Each row comes from the steps of one path. Every step used is in the known rows, and no mark comes twice. Write the path behind each row, first mark first.
Known rows
gage, zumami, dakim: [-55  43  22  34  22  -9  24 -16 -17  43 -20  -1   8  26  -3 -33  24 -36
  17   5 -29   7  26  12 -16   1   2 -11  -7  -4  22  17  13 -40 -50   1]
dakim, zumami, zaze: [-44  26  31  46  30  10   4  -4 -23  -7 -10  15 -10  14  13 -19  14 -48
  24  10 -13   1  36  24  17   9   2 -19 -21 -16  13  25  15 -14 -19  -6]
meke, gopa, gage, zumami, zazire: [-68  47  15  55  21 -28  24 -25  -8  29 -25  -7 -21  30  11 -16  42 -71
   7  -5 -54   8 -12  21 -24  12  17  18  23  26  36  19  19 -27 -39  29]
nivuz, zumami, dakim: [-49  16  25  19  16   5  28  -1 -14  21 -17   4   9  21   1 -25  18 -10
  14   5  -9   2  27  19  -9   7 -10  -5 -16 -17  23  11  12 -32 -47  -8]
nivuz, zumami, zazire, savuso, dakim: [-54   5   7  42 -26  14  20   8 -36  11 -28   7  -2  19  12 -24  62   8
  -3  -3  14 -10  34  29  -8  11   6 -10 -13   2  43 -15  14  -8 -75  21]
savuso, dakim: [-59  13   7  39   2  19   2   1 -16  15 -14  -1   8  13  -1 -21  34  -7
  13  19 -20  -9  16  22 -17   7  -4  -5 -16  -2  32  -3  18 -11 -48  15]
zazire, savuso: [-52  14   4  41   9   8  -3  10 -10   6 -17   2  12  10   2 -17  39  -7
  10  12 -15  -2  22  20 -15   5   2  -7 -15   2  36   4  15   1 -46  22]
gupap, gopa, gage: [-72  32  30  34  26  16  -3  -3  13   5 -30  -9   6   4  12  -4  29 -38
   5  13 -48  -8 -22  29 -17  25   0  18   0  16  33   6   4  -5 -20  -9]
gupap, zumami: [-39  20   6  23  24   4   6   2  -7   3 -13   0   8  19  15 -20  24 -17
  11  13 -26 -11  21  16 -12  17  -6   5 -25 -25  32  15  21 -40 -35 -12]
gupap, zumami, zazire, savuso, dakim: [-44  16  -5  49 -29  12   7   2 -33  11 -30   4 -11  25  15 -32  64 -10
   4  -8  13 -19  43  28 -15  16   6  -7 -26 -19  42  -9  22 -16 -88  11]
verop, gopa, nivuz, zumami, zazire, savuso: [-52   1  14  66 -14  -4   9  17 -27  18 -62   3 -14  17  23 -23  37 -16
 -20  -8  37  -2  -3  -4  -9  15  14   8  15  14  40 -10  17 -11 -28  21]
savuso, dakim, zumami, gage, gopa: [-45  25  34  42   0  31 -33   4 -33 -16  -6  19  -6  23  23 -51  74 -31
  20  29 -19  -1  38  27   3  18   5  12   6 -25   6 -19  23 -11 -36  -3]
meke, gopa, nivuz, zumami, zazire, savuso: [-57  -2   6  60 -12 -19   4  20 -26   6 -39   1 -21  21  16 -23  45 -33
  -3  -8  14   3   8   3 -12  10  19  30  11   5  34 -11  17  -2 -39  35]
zumami, dakim: [-52  23  17  32  16   5  15  -3 -11  28 -17  -1   6  20  -5 -25  20 -29
  20   3 -14   2  30  20 -14   3  -5 -14 -17 -12  24  21  14 -14 -53   3]
gage, gopa, verop: [-56  14  24  37  25   7 -31   4 -12  15 -21   6  -2  10   7 -30  35 -23
  -1  29 -26   5   6  15 -12  26   6  26  29   1  15  14  17   7 -10  -3]
dakim, zumami: [-44  20  26  47  26  20  -3   2 -20 -10 -12   9   8   9   3 -18  39 -40
  16  16 -18   9  29  27   2   6   6 -13  -9  -9  22  13  20 -16 -25  13]
meke, gopa, gage, zumami, zazire, savuso: [-68  45   9  66   1 -28  17 -19 -12  26 -32  -4 -22  26   9 -22  56 -60
   8 -12 -38   8  -5  23 -29   8  22  15  22  27  39   3  20 -11 -56  44]
savuso, dakim, zumami: [-52  17  22  55   2  31  -5  -1 -30  -5 -14   8   3   9  -3 -27  49 -29
  20  17  -7   1  29  29  -3   4   6 -13 -11 -10  22  -9  22 -14 -44  20]
nivuz, zumami: [-49   8  19  16  27   8  18   7  -9   4 -13   3  15  14  11 -11  21   1
   5  18 -27  -2  14  18  -8  11  -8   4 -13  -6  32   9  13 -32 -23  -3]
verop, gopa, gage, zumami: [-68  47  24  54  28  -9  16 -27   3  34 -41  -6  -2  17  10 -21  17 -40
   1  10 -43   4 -37   5 -28  13   5   5  22  29  36   4  22 -42 -13  16]
gage, gopa, nivuz, zumami: [-54   7  28  32  18  -9  -9  22 -28   5 -35   7   2  10  25 -29  36 -11
 -10  21 -19  12  -5  -2  -9  18   9  43  20 -13  20  -6  13 -24  -2  -7]
savuso, zazire, zumami, gage: [-41  37   9  54  -2  14 -20   7 -11 -17 -15  16  16  24  33 -18  42 -17
  40  34   0  -9  59  28  -9  12   3 -24   3 -21  29 -10  22  12 -42   5]
nivuz, zumami, gupap: [-52  17  33   6  26  -4  14  -4  -5   4  -4   4   6   7  13 -20  26  -5
   8  20 -27 -24  24  10  -9  19 -11   3 -16 -18  36   3  21 -48 -23 -17]
zazire, savuso, dakim, zumami, gage, gopa: [-47  22  28  52 -19  30 -41  10 -37 -20 -12  22  -5  19  21 -56  89 -22
  21  22  -4   0  45  28  -1  15  11  10   5 -22   9 -35  24   5 -54  13]
zumami, zazire: [-48  18  10  38  18   4  16   4 -18  16 -19   1  -1  21  13  -9  39 -29
   0   3 -17  -1  30  27  -5  12   5 -16 -11   6  40  32  11  -7 -46   6]
gupap, gopa, gage, zumami: [-76  51  36  34  33   1   7 -15   6  20 -34  -8   9  10  15 -14  32 -45
   2  14 -62  -3 -26  20 -18  23   6  21  10  24  30   2   4 -31 -19 -10]
meke, gopa, gage: [-69  25  12  48  23  -9   3 -11  10   7 -14  -9 -10  15  -2 -11  23 -50
  22   8 -52   3 -22  22 -29   9   2  26  10  13  30   9  22  -7 -24  30]
gopa, nivuz, zumami: [-52   4  19  34  18   0   8  19 -16   7 -34   4  10   9  18 -17  19  -8
  -5  17 -11   1  -3   0  -9  12   3  22   2 -10  28  -4  13 -31  -8   0]
zazire, zumami, gupap, gopa: [-71  40  47  37  20   3 -16  -7  -1  -6 -18  -1   4  -3  17  -7  35 -31
  25  17  -8 -34  40  19  -5  28   4  -8  -8 -16  34  -8  19  -6 -32 -32]
dakim, zumami, nivuz, gopa, verop: [-42  25  42  56  18  27 -42 -11 -14 -10 -16  -2  -1   1 -15 -32  54 -77
  12  32 -33 -24  28  23  12  21  24  13  44 -12   3  -8  13  -5  -2 -13]
zumami, nivuz: [-48  15  18  27  30   5  -4   5  -5   1   1  -4  10  17 -10 -11  36 -29
   8  25 -56 -15  32  23  -2  10   1  -6  -6 -11  32  16  16 -24 -22 -12]
zumami, zazire, savuso, dakim: [-56  13   0  55 -26  15   6   5 -31  18 -29   3  -6  17   6 -24  64 -10
   3  -3   8  -9  37  31 -13   8   9 -18 -14   7  43  -5  15  10 -82  29]

Write each row's path
[-70  21  40  31  16  -1 -23   8   2   8 -32  -7  -3  -3  19 -23  28 -40
   0  19 -15 -29   1  -3 -10  28   4  25  -3  -7  30  -8  11 -20  -6 -22] -> zumami, gupap, gopa, nivuz
[-64  48  23  61  19 -12  28 -28  -8  40 -48  -4 -15  26  19 -18  33 -53
 -10  -5 -30   3 -24  14 -22  16  13  -4  25  35  43  18  19 -35 -30  16] -> verop, gopa, gage, zumami, zazire
[-45  25  24  30  21  10 -13  -5  -3   3  -8 -13  10  10  -7 -19  46 -52
  12  26 -58 -29  22  18  -2  12  11  10  13  -5  24   2   7 -17 -19 -16] -> zumami, nivuz, gopa
[-73  42  44  33  23 -15 -13  -4  -4  24 -35  -6  -1   4  23 -32  32 -48
  -3  20 -29 -24  -2 -12 -12  26  11  28   7   1  27 -12  12 -46  -5 -22] -> gage, zumami, gupap, gopa, nivuz
[-64  51  22  39  30 -10  20 -20  -2  26 -26  -1   8  16  11 -18  29 -36
   5  14 -64   7 -17  19 -25  11   6   7  12  14  35   9  15 -40 -26  10] -> gopa, gage, zumami
[-54  39  29  39  19   6  -9 -17   6   3 -19 -14   5   5  -5 -16  49 -64
  12  20 -77 -26  -6  26 -14  17  14  19  29   2  27  -4   6 -16 -17 -12] -> zumami, nivuz, gopa, gage
[-50  32   6  64  -2   7  -9   4 -21  -9 -26   9  16  10  14  -6  35 -17
  34  28   4   2  48  29 -15   4  11 -30   4  -9  36  -3  20  16 -43  21] -> savuso, zazire, zumami
[-43  21  26  44   2  39 -16   0 -20 -14  -5  15   1  23  17 -39  57 -28
  25  24 -12 -11  40  29   3  12  -1  -9 -11 -21  14 -17  24 -17 -42   5] -> savuso, dakim, zumami, gage
[-70  22  55  47  -1  38 -43 -13 -10  -5 -21   4 -15  -5  -1 -38  50 -47
  13  26   5 -35  23  22   1  35   6  11  11 -11  13 -27  20  -8 -24 -15] -> savuso, dakim, zumami, gupap, gopa, verop
[-45  35  23  61  -4  13 -57   7 -17 -14 -25  21   0  21  35 -35  54 -22
  29  46   5  -3  48  23 -11  30  14   7  48 -21  10 -16  24  33 -23  -5] -> savuso, zazire, zumami, gage, gopa, verop
[-60   3  17  57 -36  -1  -7  23 -53  12 -53  11 -16  16  26 -41  77  -4
 -18   0  20   4  16   9 -12  18  22  30  19  -5  31 -30  14   0 -54  15] -> gage, gopa, nivuz, zumami, zazire, savuso, dakim
[-67  44  23  45  30 -27   5 -23   4  12  -5 -11  -9  26 -13 -18  38 -71
  17  16 -92  -6  -9  16 -23   8  13  27  28   8  29   1  23 -43 -15  11] -> meke, gopa, gage, zumami, nivuz
[-52  15  15  64 -20  31 -13   4 -34  -8 -21  11   2   5  -5 -32  62 -19
  20  11   7   0  36  31  -8   0  11 -15 -13  -8  24 -25  23   1 -62  35] -> zazire, savuso, dakim, zumami
[-48  16   3  48  -1   5   9   9 -22  13 -26   4  -1  18  11 -15  54 -20
   0  -3  -1  -1  38  29  -8   9  10 -18 -12   8  44  17  12   9 -63  23] -> zumami, zazire, savuso
[-35  22   5  30  14   1  17   1 -19  10 -21   2  -6  28  24 -17  40 -30
   0  -2 -13 -11  36  25  -5  21   3  -6 -22 -20  39  28  18 -33 -52 -13] -> gupap, zumami, zazire
[-60  11   0  48 -17  19  -5   7 -21  11 -21   1   7  10  -3 -26  49   4
  14  12  -6  -9  23  22 -20   3   2  -8 -18   1  37 -17  18   4 -65  31] -> zazire, savuso, dakim
[-38  30  39  47  20  22 -21  -7 -18 -16  -9  -4   6   4  -8 -26  60 -75
  18  25 -46 -19  35  25  12   9  21   1  18 -14  13  -5  11 -19 -15 -11] -> dakim, zumami, nivuz, gopa
[-62  60  27  44  24  -5   9 -30  -3  30 -35 -11   9   7  14 -27  38 -58
  10  15 -66  -8 -26  14 -25  13  16  23  31  20  24  -4   5 -32 -21   5] -> nivuz, gopa, gage, zumami
[-54  36  23  52  25  -6   9  -4 -18   1 -20  12  -6  15  20  -2   4 -26
  33  10  -4 -10  46  23   6  12   3 -28 -14 -20  25  20  19   5 -34 -18] -> zazire, zumami, zaze
[-67  55  16  69 -30   1  10 -28 -28  37 -52  -7  -9  12  14 -38  80 -52
   2  -7 -27 -15  -5  24 -27  13  29   9  31  28  37 -27   5  -7 -74  29] -> nivuz, gopa, gage, zumami, zazire, savuso, dakim
[-73  52  28  52   4  -2  10 -11  -9  24 -48  -3  -4  14  21 -17  63 -49
  -9  -8 -34  -3  -6  30 -15  23  20   7  13  32  42   0   2 -10 -52   6] -> gupap, gopa, gage, zumami, zazire, savuso
[-75  39  45  23  24   4  -7 -15  18   6 -21  -6  -4  -3  15 -13  35 -44
   9  14 -49 -29 -11  22 -19  32  -3  17  -1   3  37  -2  12 -21 -19 -23] -> zumami, gupap, gopa, gage
[-55  37  24  56   9   1  10  -7 -20  16 -25   5   6  16   0 -15  24 -28
  36   4   7   1  52  26 -13   3   4 -30  -7 -24  25   8  21   2 -63  -4] -> zazire, zumami, dakim
[-45  37  23  74 -10  14 -47  -7 -14 -10 -29  -1   6   3  -3 -19  51 -56
  30  42 -11 -30  46  25  -7  19  28  -4  58 -11  18 -24  14  26 -20  -4] -> savuso, zazire, zumami, nivuz, gopa, verop
[-45  42  19  66  -8   9 -28  -5 -19 -16 -22  -4  15   6   2 -14  56 -52
  36  34 -22 -25  55  27  -6   8  25 -15  30 -14  27 -20  12  13 -33  -1] -> savuso, zazire, zumami, nivuz, gopa
[-48  20  28  40  20  17 -33  -7   0   9 -16 -11   3   7 -12 -25  39 -55
   6  34 -46 -34  15  15  -2  24  14  20  40  -2  14  -1   8  -3  -6 -19] -> zumami, nivuz, gopa, verop
[-68  45  61  39  22  16 -15 -19   4 -14 -21   3  -8  -7  13 -19  49 -67
  15  13 -36 -20   1  29  -5  29   6  10   3  -5  26  -8  16 -25 -16 -17] -> dakim, zumami, gupap, gopa, gage
[-56   6  26  48  18 -10  12   7 -13  17 -47   5 -18  18  28 -22 -18 -22
  -2   7  14  -9 -17 -15   3  18  -3  14   2  -2  20   5  16 -30  11 -10] -> verop, gopa, nivuz, zumami, zaze
[-57  15  43  22  15 -20 -14  10 -23   6 -26   7  -7   3  27 -37  41 -17
  -8  21 -19  -8   6 -10 -13  25   6  42  16 -25  25 -13  21 -39  -1 -21] -> gage, gopa, nivuz, zumami, gupap
[-53   2  20  56   5  -4  16  11 -22  20 -57   0 -14  20  25 -19  21 -26
 -20  -2  22  -1 -11  -5  -6  19   8  10  17  11  37   5  17 -26 -11   7] -> verop, gopa, nivuz, zumami, zazire
[-61  33   4  56 -19   1  16  -7 -39  33 -32   3  -4  24   9 -33  68 -16
   1  -2  -6  -4  34  22 -16   6  16 -16  -5  14  42  -8  16 -16 -80  29] -> gage, zumami, zazire, savuso, dakim
[-59   7  13  63  15   1  -9   9  -7  21 -47  -6  -4  11  11 -21   8 -30
  -3  14   4  -1 -21 -11 -17  11   5  11  12  12  29   1  21 -14  -1  18] -> verop, gopa, nivuz
[-42  21  17  64  -3  16   0   6 -36  -7 -26  13  -7  13   8 -20  69 -43
   7  -4  10   9  49  36   5   6  19 -24  -7  -2  33  10  17   4 -59  27] -> dakim, zumami, zazire, savuso
[-50  39  31  53  15   5 -17  -8 -14  -8 -17  -7  12   5  -1  -9  50 -51
  28  24 -36 -30  46  24   1  13  21  -7  24 -17  24 -10  14   0 -30 -22] -> zazire, zumami, nivuz, gopa
[-51  34  30  58  10  -6 -36  18 -25  -9 -34  17  -1  20  44 -30  49 -28
  16  28  -6  -1  30   5  -6  24  17  22  30 -31  14 -16  23   7 -16 -19] -> zazire, zumami, gage, gopa, nivuz
[-46  35  20  43  21  11 -10   4  -7 -10 -11  13  12  24  30 -12  35 -15
  32  25 -14 -15  48  25  -2  17   0 -17  -3 -25  26  -1  24  -1 -37 -15] -> zazire, zumami, gage
[-72  45  16  48  30 -24  12 -24   4  23 -17  -8  -8  21   3 -20  25 -57
  18  10 -67   7 -26  13 -31   7   9  28  20  20  28   5  22 -33 -22  29] -> meke, gopa, gage, zumami
